What can hang from each mark:
z_414: z_491 z_672
z_728: z_672
z_491: z_414 z_624
z_776: z_222
z_672: z_414 z_547 z_728
z_222: z_491
z_624: z_414 z_491 z_547 z_728
z_547: z_624

Every row comes from one small tree of marks. The marks that hang from a mark follow it in brackets, in the order of their numbers. Every link used is in the known rows. Which tree was each row made from?
Known rows:
z_624[z_414[z_672[z_728]] z_491 z_547]: [  6 -23  -7 -17 -23  20  22   4  -5  18 -61   7  -6 -35 -12  41 -18  17
  18 -12  -9  -4  28 -27 -13 -23 -32  28  66 -34   1 -14 -34   4 -17   1
  30 -26   0 -17  14]
z_624[z_491[z_414] z_728]: [ -3  -4  31  13 -12 -14 -13   1  22   7   0   1  -4  -8   6 -11 -22 -37
  16 -32 -42   0 -19  31 -11 -15 -26  13  13 -36   9 -46   5  38 -38  -3
  -1 -14  -4   3  26]
z_672[z_728]: [-15  -3  14  15  -5  -4 -19 -32 -16 -18 -24 -17  -1   9 -43   6  13 -17
 -11  -3 -20  11 -17  -1  -1  16  14   5 -22 -13 -10   4  10  -9   2 -21
  10 -23  -2  -1   7]
z_672[z_414 z_547 z_728]: [ 28  13  13   2   5 -15 -25 -35  82 -30 -69 -54  13 -24 -35  31   9 -20
 -14   0  -1  25  14 -21 -19  -9   5  25  21   3 -23  39  36  17  36  -5
  -7  16 -10  -8 -18]
z_491[z_414[z_672[z_547[z_624] z_728]]]: [ -7  -9  27   7  -7 -25   8 -12  10 -12  -6 -11  -7  25   6 -12 -31 -16
 -23  -4   7 -10  -7  -4   6 -18   2 -24 -21   4   3  12  15  23  -1 -18
 -11 -13 -13   2  -3]
z_547[z_624[z_491]]: [  6  14   1   0   7  14 -23  -8 -66  10  16   0   2  -1   2 -17  26 -34
  10 -21  15  33 -28  19 -15   0 -13   6   8 -25 -24 -19  -8 -14  -4 -15
  14 -38   2 -11  13]
z_624[z_547 z_728]: [  0   1   1 -12   9 -14   0 -19  21   5 -26 -13  12 -12 -11   9  -1 -41
  19 -24 -26   1   2  18 -35  -2  -3  -3  11  -1 -22 -30  -8  13 -21  13
  16  -6   3   5  22]
z_776[z_222[z_491[z_414]]]: [ 21 -16  19  28  -2  -4 -32 -12 -18  17  15  26  -9  44 -33 -28 -18 -23
  17 -18 -38   9 -15  14  -2  25  50 -25 -29  -4  10  -5   0   9  12   1
  -3 -10 -10   6  -1]
z_491[z_414[z_672] z_624]: [  9 -27  40   6 -11  -2   2  17  -9 -21  40   3 -17  41  18 -15 -52   5
 -40 -20 -13 -22 -51  -2  37 -31  37 -30 -21  -9  46 -11   6  39 -43 -11
 -23 -10 -28  -3  15]
z_414[z_672]: [-14 -30   3  -2 -20   6  -3 -14 -39 -15  25  -1 -26  31 -22   0 -39  -5
 -21 -17 -16  -4 -41   0  22  -2  30 -14 -32   3 -18  15 -10  -4 -21  -6
   3 -12 -21  -7  12]
z_547[z_624]: [  5   5   1  -1  14   8 -19 -20 -66  -5  22  -6   0  13  -9 -18  17 -38
   1 -16  23  28 -30  18 -16   4   6  -9 -15  -8 -30  -8  -4 -19   5 -19
   8 -33   2  -6  12]
z_414[z_491]: [-15 -16   1 -13   2   3 -32 -20 -75 -22  25 -25 -23  17 -24  -2 -19 -42
  32  -4 -17   4 -39  23  -8  11   3 -19 -17 -15 -31 -14  -9 -13 -31   4
   5 -11   9 -18   7]
z_672[z_547 z_728]: [ -3  16  13  15   2 -12 -14 -27  36 -15 -56 -30  13 -10 -34   8  19 -22
  -7  -4  -6  20  -2 -16 -15   4   2   3 -13  -6 -19  30  22   0  18 -10
  -4  -3 -10  -1  -2]
z_414[z_491[z_624] z_672[z_547 z_728]]: [-18  -7  -5  -9  -9   0   1  -4 -31 -27 -25 -29 -17  -6 -11   3 -38  -5
 -12   5  -4 -11 -10 -22  22  -4  -3 -33 -14  -3  -6  10 -10  -3 -34  15
   5   6 -38 -19  -7]
z_728[z_672[z_414 z_547[z_624]]]: [ 45  -2  24 -23  33  -7 -24 -35  -8 -13  14 -23  -3   8  -3 -10   8 -46
  -8  -4  17  26   1 -18 -10 -33  -5   6  42  29 -31  13  -6  -2  15   1
 -19  14  -3 -18   4]
z_624[z_414[z_491 z_672[z_728]] z_547]: [ -6 -36 -14 -29 -12  10  21 -14 -35  -9 -51 -12 -17 -22 -22  38 -38  -1
  24   7   7 -16  32 -20 -17 -12 -23  -7  35 -13 -18  -7 -39 -12 -18  10
  28 -16   3 -19   8]
z_222[z_491]: [ 11 -13  12  23 -13  -4 -31  -4 -27  -5  30  16  16  25 -54 -21 -12 -25
   8 -14 -34   6 -43  28   7  13  30   5  -6   6 -11 -20 -21   9   0   9
   4 -10  -3  -3   5]
z_491[z_414 z_624]: [ 18 -16  48  11   0  -2 -15  15  -5 -20  41  -3  -6  37  14 -14 -28 -11
 -26 -22 -17 -10 -57  10  20 -27  35 -21 -14 -19  46 -21  14  39 -36 -14
 -28 -15 -12  -5  18]
z_624[z_414[z_491 z_672] z_547 z_728]: [  1 -39 -18 -31  -8   0  27 -13  -8  -7 -47  -5 -17 -39 -14  31 -57 -21
  31  -9  -1 -23  39  -1 -30 -19 -38  -7  39 -14 -23 -30 -44   4 -37  27
  27  -5  -6  -9  23]
z_222[z_491[z_624[z_414]]]: [ 34 -23  16  24 -13  16 -20  16 -21 -12  25  27  15   8 -50 -13 -24  -5
  -6 -19 -23   0 -43  13  19  -5  32   8  13 -11  19 -28 -31  17 -13  14
  -3 -11 -17 -10  16]
z_222[z_491[z_624]]: [ 23 -10  17  25 -10   7 -29  11 -23  -8  35  19  21  20 -44 -23 -11 -13
 -10 -20 -33   4 -55  18  22   5  41   0  -1  -1  15 -28 -23  17 -15  14
  -2  -9 -17  -6  11]
z_414[z_672[z_547]]: [ -4 -16   3  -2 -14   1   1  -8  -4 -14   3 -10 -16  19 -16   2 -36  -9
 -18 -18  -3   3 -30 -10  11  -9  22 -15 -24   8 -27  34  -1   3 -10   0
  -8   4 -27  -5   5]
z_222[z_491[z_414 z_624[z_547]]]: [ 24  -9  30  17  -7 -13 -15  21   2   1  27  18  28  27 -18 -22 -19 -13
  -3 -14 -33 -12 -37  19  14 -11  31 -11  14   6  33 -40 -16  39 -17  14
  -6  -7  -6  -2   4]

Write each row's tree:
[ 25 -27  23 -27  23  -3 -34 -39 -47 -23  38 -24 -25  22 -16  -4 -15 -43
   6   3 -14   9 -13  -5   6 -22   1   3  34  19 -22 -10 -19  -5 -15   7
  -9   9   7 -23   8] -> z_728[z_672[z_414[z_491]]]
[ 29 -15  21  28   1   2 -31   0 -15  13  18  29  -5  41 -28 -29 -18 -14
   5 -22 -39   8 -22   8   8  20  58 -28 -26  -9  29 -10   0  14   2   4
  -7  -8 -19   4   3] -> z_776[z_222[z_491[z_414 z_624]]]
[  2 -41 -14 -36 -10  16  18  -7 -45  -8 -27  -7 -21 -13 -17  36 -47  -7
  30  -2   8 -17  17 -12 -20 -19 -16  -9  36 -13 -22  -7 -42  -8 -24  13
  21 -14   5 -22  13] -> z_624[z_414[z_491 z_672] z_547]
[ 25 -26   7 -10  -4  19  18  11   9 -11 -17   6  -3 -20  -4  17 -38   2
 -16 -26  -5 -12  -8 -11   0 -28   9  -4  26 -20  21 -25 -25  19 -41  15
   4  -8 -28  -5  33] -> z_491[z_624[z_414[z_672] z_547 z_728]]
[ 10 -29  -8 -28   4   1  12 -16  -3  -7 -49 -11  -7 -44 -17  29 -35 -38
  47 -10  -3 -12  35  10 -47 -16 -38   2  46 -24 -24 -38 -36   6 -30  25
  22  -8   9  -9  27] -> z_624[z_414[z_491] z_547 z_728]
[ 45  23   2 -12  15  -6 -24 -17  59 -11 -37 -40  16 -39   0  13   8 -43
   5 -22  22  37   7   4 -35 -23 -20  25  42  -5 -37  12  21  22  23   8
  -8  10 -13 -10  -4] -> z_672[z_414 z_547[z_624[z_491 z_728]]]
[ 28 -16  40  25  -2 -17 -17  11   2  -6  39  26  19  24 -20 -38 -32 -28
 -14 -16 -38 -14 -32  23  24 -16  19  -9  10   9  37 -51 -23  42 -25  16
 -12  -1 -18   2  14] -> z_222[z_491[z_414 z_624[z_728[z_672]]]]
[  5  -8   4 -10   1  -9 -35 -43   2 -39 -36 -53  -9 -11 -42  29  -8 -25
   5  12 -14  10   4   2  -8   7  -1  14  15  -7 -19   0  14   1   5  -2
  13  -2   3 -17 -16] -> z_672[z_414[z_491] z_728]
[-16  -7   2   5 -16  -6   6 -19   8 -15 -31 -15 -10   8 -28   6 -24  -3
 -27  -7  -5   1  -8 -24  13  -2  12 -11 -26   7 -20  33   4  -3   1  -7
   2  -3 -30  -3  -2] -> z_414[z_672[z_547 z_728]]
[ 30 -10   9  27   1  13 -36  -5 -27  14  15  27  -4  33 -40 -27  -6 -13
   7 -24 -39  17 -26   5   6  27  60 -21 -25 -10  16  -6  -6  -1   4   8
   0  -8 -22   2   5] -> z_776[z_222[z_491[z_624]]]
[ 33 -19  10  13  -9  12 -13  17 -12  -3  12  23  24   3 -41  -6 -15  -5
   3 -16 -22  -2 -29   9   7  -7  28   8  29  -4  16 -32 -34  19 -11  19
   5 -10 -11  -9  13] -> z_222[z_491[z_624[z_414 z_547]]]
[ 21 -12  -1  -1  12  10   0 -21 -36  -9  -7   6  -4 -22 -12  -7  -7 -42
   6 -19  33  17   3  18 -29 -11 -22   5   7 -22 -25 -22 -21 -11  -1  -6
  12 -31  -5  -1  28] -> z_547[z_624[z_414 z_728]]
[ 33 -19  12  -8   5  18   7   9  11 -11 -19   2   5 -25  -7  16 -18  -8
  -7 -26  -8  -4 -11  -4 -12 -26   8   1  30 -27  22 -31 -18  20 -37  12
   1 -10 -17  -5  36] -> z_491[z_624[z_414 z_547 z_728]]
[-12   6  -5   5 -11  -3   8 -14  -8  -3 -36 -12  -3  -5 -12  -1  -9  -5
 -22  -8  10  11   1 -21   7  -3  -8  -8 -10   1 -21  22  -1  -8   5  -7
  11 -14 -29  -4  -5] -> z_414[z_672[z_547[z_624[z_491]] z_728]]
[ 15 -16  39   8  -6 -15  12  16  40 -19   9  -1  -6  15  23 -16 -58  -9
 -38 -28 -14 -22 -28  -1  22 -37  16 -31 -15  -6  40 -15  10  52 -43   3
 -28   7 -41   5  18] -> z_491[z_414[z_672[z_547]] z_624[z_728]]
[ -2   9  19  -8  -3 -23   2   4  37  27 -31  -6  12 -19  21   5  -5 -35
  33 -27 -41  -5  11  21 -33 -19 -36   9  44 -24   7 -56  -1  41 -36   8
  13 -13   8   2  19] -> z_624[z_491[z_414] z_547 z_728]
[ 33 -25   4  23  -7  20 -22  -1 -29  11   7  35 -12  26 -40 -19 -27  -1
   2 -22 -31   9 -14  -3  13  18  56 -20 -19 -11  20  -1 -18   0   4  10
   3  -8 -30   1   7] -> z_776[z_222[z_491[z_624[z_414[z_672]]]]]
[ -8 -11  24  10 -19 -15  -2   2  17   8   0   6 -13  -3  10 -11 -39 -27
   5 -30 -40  -9 -15  25   1 -17 -26   6   7 -30   9 -41  -1  38 -44   0
   2 -13 -15   2  23] -> z_624[z_491[z_414[z_672]] z_728]
[  0 -37  -4  -9 -16  12   9 -15 -27 -28 -36  -9 -29 -18 -33  24 -50  -5
  10   3  14  -9  11 -17  -4 -14 -20  -2   9 -22 -22  16 -26  -9 -11   2
   5  -7 -14 -18  10] -> z_624[z_414[z_491 z_672[z_547 z_728]]]
[  5 -26  25  23 -23 -20 -13   4 -12  -5  35  21   7  39 -34 -26 -44 -17
  -6 -11 -32 -15 -35  25  23  -2  27  -9 -13  12   7 -22 -18  29  -8   5
  -3  -9  -9   0   0] -> z_222[z_491[z_414[z_672]]]
[ 21  -5  -1  -3   3  26 -10  -4 -61   5  -2   9  -6 -17  -5  -2   8 -23
  16 -19  31  27 -11   8 -20 -12 -26  17  27 -38 -19 -17 -22 -13   0 -15
  14 -41   4 -15  21] -> z_547[z_624[z_414 z_491]]
[  8   3  31 -17  12 -26   3  -6  19  30 -16   0   8 -12  30  -9  -3 -45
  27 -19 -41  -7  24   5 -23 -33 -48   6  64  -6  10 -63 -18  34 -39  12
   7  -5  10  -4  23] -> z_624[z_491[z_414] z_547 z_728[z_672]]
[  3  34  14  12   9 -14  -7 -15  23   0 -60 -24  22 -22  -5  -7  31 -28
  -2  -3  19  27  13 -13 -23  -4 -29   3   8 -13 -14  11  20   2  24 -17
   2 -17  -9  -3  -8] -> z_672[z_547[z_624[z_491[z_414]]] z_728]
[ 41   2   8 -21  13   1 -37 -11  37 -37 -18 -55  -1 -16 -11  24 -19 -32
   9 -10   4  19 -19  -4 -16 -23   8   3  28  -2 -24  22  20  22  -1  18
 -21  26 -11 -22 -10] -> z_672[z_414[z_491[z_624]] z_547]
[ 33 -23  13  21 -15  13 -10  19  -4 -11  15  25  16   4 -43 -12 -35   0
 -12 -18 -16  -2 -37   1  20 -10  29   2  13  -3  15 -13 -32  20 -11  17
  -5  -2 -28  -9  11] -> z_222[z_491[z_624[z_414[z_672[z_547]]]]]
[ 25  -7   6  -6  14  14   0 -15 -48   9  -3  16  -6 -30   2 -15   1 -42
  13 -18  23  21  14   6 -22 -22 -49  17  45 -26 -17 -39 -34 -10 -11  -4
  13 -31  -3  -9  32] -> z_547[z_624[z_414 z_491 z_728[z_672]]]
[ 11   3   7  -6  26  -4 -10 -32 -53  -2  17   2  -1   2  -1 -30  10 -57
  -2 -15  18  21  -4  16 -17  -7 -17 -10   1   4 -28 -29 -19 -14  -6  -3
   8 -24  -6  -1  23] -> z_547[z_624[z_728[z_672]]]
[ 13 -11  -9 -10  12  10  -3 -22 -56 -14  -7  -2 -10 -26 -11  -6 -15 -47
  21 -11  35  12   9  22 -32  -6 -34  -5  12 -24 -32 -29 -27 -15 -10   1
  15 -28  -2  -9  23] -> z_547[z_624[z_414[z_491] z_728]]
[ 30 -14  21  31   2  -4 -28  -3  -3  13  12  29  -4  31 -26 -32 -22 -20
   7 -25 -42   4 -15  12   5  18  50 -29 -25  -9  29 -20  -2  19  -2   9
  -5  -4 -22   9   6] -> z_776[z_222[z_491[z_414 z_624[z_728]]]]
[-20 -17 -10 -19 -11  -1  -5 -12 -47 -22   3 -26 -28  10 -11   0 -50 -25
  12  -3   0  -7 -20  -4   5  -3  -4 -32 -20   3 -39  19 -13  -9 -28  15
   0  10 -20 -19  -3] -> z_414[z_491 z_672[z_547]]
[ 24 -15  36  28 -11  -9 -23  19  -6  -9  42  22  19  33 -25 -30 -28 -16
 -11 -16 -32 -10 -50  23  23  -8  36  -9  -1   1  33 -35 -13  38 -17   7
 -11  -8 -12  -1   7] -> z_222[z_491[z_414 z_624]]
[ 14 -18  40   5  -7  -5   3  21  15 -19  23  -4 -10  33  21 -13 -49   2
 -39 -21  -6 -18 -44  -9  28 -36  30 -31 -15  -6  39   4  12  42 -35  -7
 -31   0 -33  -3  11] -> z_491[z_414[z_672[z_547]] z_624]
[-17  -9 -18 -21  -3   0  -3 -13 -61 -17   1 -25 -22   3  -3  -6 -40 -30
  13  -2  19   1 -12  -1  -1  -3 -15 -37 -16   4 -46  14 -17 -16 -19  13
   6   0 -21 -19  -5] -> z_414[z_491 z_672[z_547[z_624]]]
[  9 -18  24  22 -20 -22 -12   6   6  -4  25  17  12  34 -30 -25 -42 -18
  -6 -11 -27 -13 -31  20  17  -7  23 -10  -8  16   4 -12 -12  32  -1   8
  -8  -1 -12   1  -4] -> z_222[z_491[z_414[z_672[z_547]]]]
[ 24   0  25 -13  32  -5 -18 -28 -39  -3  23  -8  -4  18  -2 -27  13 -47
  -4  -5  12  22  -9 -16  -5 -25  -8  -9  17  22 -29   7 -15 -15   4  -3
 -17   1  -4 -14  15] -> z_728[z_672[z_547[z_624]]]
